Each row was made from one path, in order. Every step used is in the known rows, and no mark comes twice. Write each row's path.
Known rows
misibat -> suvapop -> refez: [ 20   0   9  -5   0   0   1  -3 -13  -5 -11  10   2  14   4  23   7   0
 -19  18  15  20   4  -9]
nibu -> suvapop -> refez -> puro: [ 13   2  15   3 -11   9 -13   2 -15  -6   4   3   6  15  19  -6  24  12
  19  -9   9   4 -19  -4]
temel -> nibu -> suvapop: [ -6   8  -1  -3  -5  11   8 -11  20   2  21  -8 -14   2  12   4   5   5
  16 -26  11 -16  12   0]
temel -> refez -> puro -> nibu: [ 23   5   0   6  -9 -37 -41   5 -24  18  15 -16   4   4   0  -4  10  17
  28 -27   1  12 -29   0]
tuno -> suvapop -> refez -> temel -> nibu: [ 24  19   6 -15   6  -5  10 -18  -7   6   9  19 -23  21  32  19  26   0
  33   4  17   2 -19 -10]
suvapop -> refez -> temel -> vepig -> puro: [ 52  23   7  14   5 -23 -15 -20  -8   5  10 -15 -13   1  31  35  33   5
   5   1  12   5 -12  -3]
misibat -> suvapop: [  5 -11  -4   6  -4   1   6   3  -1  10  -2  -2  -1   1  -6  10  -6   2
 -23   3   6  19   8  -8]
suvapop -> refez -> temel -> nibu: [ 31  17   6  -6   6  -1 -13 -24  -8   1  10   4  -4  12  35  32  18   0
  34  15  24   7 -13 -15]
vepig -> puro -> nibu -> suvapop -> refez -> temel: [ 47  11  33  33 -12 -37  -3   5 -15   7  24  -8  -3  26  38  11  28  40
  19   3  12  11  -7  15]
temel -> nibu -> suvapop -> refez -> puro: [ 13  15   9  -8  -8   7 -18 -11   0  -6  13  -2  -3  12  25   7  29   6
  40 -20  19  -1  -7 -12]
puro -> nibu -> suvapop -> vepig: [  7   5  35  22  -5 -31   4   5  -1  20  -1   3   7   9  30 -10  -3  19
   7  -1   7  19   7  10]
refez -> temel -> vepig -> puro -> nibu: [ 49  15  10  25   5 -48 -16  -8   5  25  26 -27  -7  -8  29  24  26  17
  23 -15   3  13  -2   8]
vepig -> puro -> nibu -> temel -> refez -> suvapop: [ 33  12  18   4  -3 -69 -25   4 -41  15  28 -22  -6  18   5  -1  13  25
  -9 -15  -5  16 -15   8]
nibu -> suvapop -> vepig: [ -3   5  19  17 -12   1  10  -2  -1  13  -8   4  -3   7  22  -9  -8  11
 -13   2   8  11   1  -1]
puro -> nibu -> suvapop -> refez -> temel: [ 34  -6  29  26   1 -18  -9  -1 -14  12  13   5  13  20  35   7  15  28
  32   9  18   2 -11  12]
temel -> vepig -> puro: [ 22  21  -4   4   2 -22  -7  -9  15   2  13 -26 -19 -11   8  18  21   0
 -12 -25  -5   0  10   4]
suvapop -> vepig -> puro -> nibu -> temel: [ 22  19  39  20  -5 -64  -2   6 -26  16   3 -10  -5  15  18   4   4  22
 -18   2  -6  47   7   9]
temel -> nibu: [ -1  14  -6 -13   4  -5  -3 -13  14  -2  11  -8 -12  -1  10  11   6  -7
  21 -10   8  -5   8  -6]
vepig -> puro -> nibu: [ 23  16  16  16  -8 -50  -4  17  -2   2  17 -16  -7   7  10  -1  13  21
   4  -7  -9  14  11  14]
refez -> puro -> nibu -> temel: [ 15  -7  20   8  -1 -36 -22   8 -29  15  10  -5  18   2   1  -8  14  15
  26 -18  -3  30 -14   2]
tuno -> suvapop -> vepig: [ -5  16  16  -5  -4 -19  21   5  -7  13 -17  19 -19  13  15 -11  -2  -1
 -11   9  -4  25 -10  -4]
temel -> refez: [  7   5  -9  -2  -3  -3 -20  -9 -16  10   5 -12  -9   5  -6   6  -2   5
 -10 -14   7  -8 -18   2]
nibu -> suvapop -> refez -> temel: [ 23  -5  15  21  -6  14   1 -12 -14   6   5   9   6  19  30  11  13  16
  13  12  21  -4 -18   2]

Write each row's path
[ 22   6  24  16  -1 -53   0   9 -24   5  19 -17  -5  10  -1   3  13  24
  -9 -14 -12  26   9  17]  vepig -> puro -> nibu -> temel
[ 14   6  17  -4  -3 -28 -21 -14 -43  23  -8   3   6  13  18  -5 -10   2
 -22  12   8  25 -29 -19]  nibu -> temel -> refez -> suvapop -> vepig
[ 21  26  21   6 -11 -39  -2   9  -9   9  -5  -1  -2  12  36  -9   9   8
  -9  27  -1  33  -3 -18]  refez -> suvapop -> vepig -> puro
[ 27   9  14  13  -6 -56 -21   0 -36  14  25 -29 -17  16 -11   9   9  28
 -20 -30  -7  16  -6  21]  vepig -> puro -> nibu -> temel -> refez
[ 15  33  31  13 -10 -64  20  20  -7  17   1   7 -26  20  22 -11  16  20
  -3   2  -9  40   1  10]  tuno -> suvapop -> vepig -> puro -> nibu
[ 22  30  17  30 -22 -14   8 -13   9  24  16 -17 -25  13  51  18  11  23
   7  -3  15  23   2 -11]  refez -> temel -> nibu -> suvapop -> vepig -> puro
[  7  35  17  12 -19 -18   9  -5  17  11  14 -17 -30  10  32   6   9  17
  -6 -17   9  18  16  -4]  temel -> nibu -> suvapop -> vepig -> puro
[ 11  14  10 -17  -6  -8   0   5 -21  -1  -5  20  -9  19   9 -12  31   0
  17  -1   0  11 -28  -8]  tuno -> suvapop -> refez -> puro
[ 17  -5  14   1  23 -39 -15 -10 -10  12  16 -13   5 -15   4  11   8   0
  12 -31  -1   6   7  15]  puro -> nibu -> temel -> vepig
[  6  20  25  26 -21 -15  12   4   0   8   2 -10 -18  13  23  -3   2  23
 -22  -6   1  19   6   3]  nibu -> suvapop -> vepig -> puro
[ 10  -7  20   7   9 -33  -6   3 -21  10   9  -2  10   5  -4   0   3  13
   5 -10  -5  15   3  14]  puro -> nibu -> temel
[ 41  22  26  12   5 -42 -13  -4   4  -3  22 -21 -13   3  29  17  32  19
   9 -30   4  -6  13  23]  temel -> vepig -> puro -> nibu -> suvapop -> refez
[ 41   7  12  37  -4 -37  -5  -4  10  25  37 -28  -9  -5  33  15  24  28
  22 -31   6  -3   5  17]  refez -> temel -> vepig -> puro -> nibu -> suvapop
[ 31  16  35  17  -9 -38  -1  11  -6  -9  22  -9 -10  23  21   5  26  31
   5  -7   4   4   8  22]  vepig -> puro -> nibu -> suvapop -> refez
[ 64  23  19  17  11 -54 -21 -13  -8   6  18 -15  -6   2  39  32  33  14
  23  -1  12  14  -8   8]  suvapop -> refez -> temel -> vepig -> puro -> nibu
[ 45  -4  -1   7  10   1 -13 -24  -5  16  -4  -1   1  -3  24  42  18  -2
  -2  10  25  13  -8 -13]  misibat -> suvapop -> refez -> temel -> vepig
[ 11   5 -13   1 -14  -7 -34  -6 -20  13   7 -16  -4   4  -1  -3  10   5
   9 -24   5   6 -33  -8]  temel -> refez -> puro
[ 18  -3   6  17 -17 -28 -29   7 -17  22  26 -17   4   7   8 -13  14  27
  30 -38   5   2 -23  10]  temel -> refez -> puro -> nibu -> suvapop
[ 12   4  -5 -10  -3 -14 -21  -6 -15  13  11  -5   2   8   8  -9  -3   2
   2   0   5  -8 -26 -12]  temel -> refez -> suvapop
[ 38  29  27   9 -10 -76 -26   8 -24  22   9 -13  -7  19  35  -6   7  21
  -4   9   3  30 -15  -6]  temel -> refez -> suvapop -> vepig -> puro -> nibu
[ 14   8  21  26 -13 -38   7  18   4   5  27 -18 -12  12  13  -6  15  33
   4 -23  -5   4  15  24]  vepig -> puro -> nibu -> suvapop
[ 38   6  25  -5  18 -38 -42 -14 -29   8   7  -6  13  -2  18  12  34   1
  30 -24   7  21 -11   1]  suvapop -> refez -> puro -> nibu -> temel -> vepig
[  5  -4   0   0   0  -8 -19 -16 -37  13   7 -13  -8   7 -20  10  -3   7
 -22 -20   3   1 -18   7]  nibu -> temel -> refez
[ 15  24  38  10  -5 -69  19  13 -27  21   3   4 -25  23  12  -9  12  21
 -21  -5 -11  47   2  15]  tuno -> suvapop -> vepig -> puro -> nibu -> temel
[ 27  12  14  20   0 -41  -6   4  19  11  31 -30 -14  -7  16   5  24  21
   9 -40  -2  -6  19  23]  temel -> vepig -> puro -> nibu -> suvapop
[ 24  30  32  20  -6 -62  -2  12  -6  10   2  -8  -9  11  25   4   5  22
  -6   8  -3  39  10   6]  suvapop -> vepig -> puro -> nibu
[ 15  27  19  15 -15 -29   3   5  -6   7  -7  -7 -16   8  23   5   4   9
 -24  12  -1  31   3  -7]  suvapop -> vepig -> puro
[ 45   0  23  19  13 -21 -14 -19   0  16  17  -6   9   0  44  21  25  16
  38 -13  22  -8  -8  10]  puro -> nibu -> suvapop -> refez -> temel -> vepig
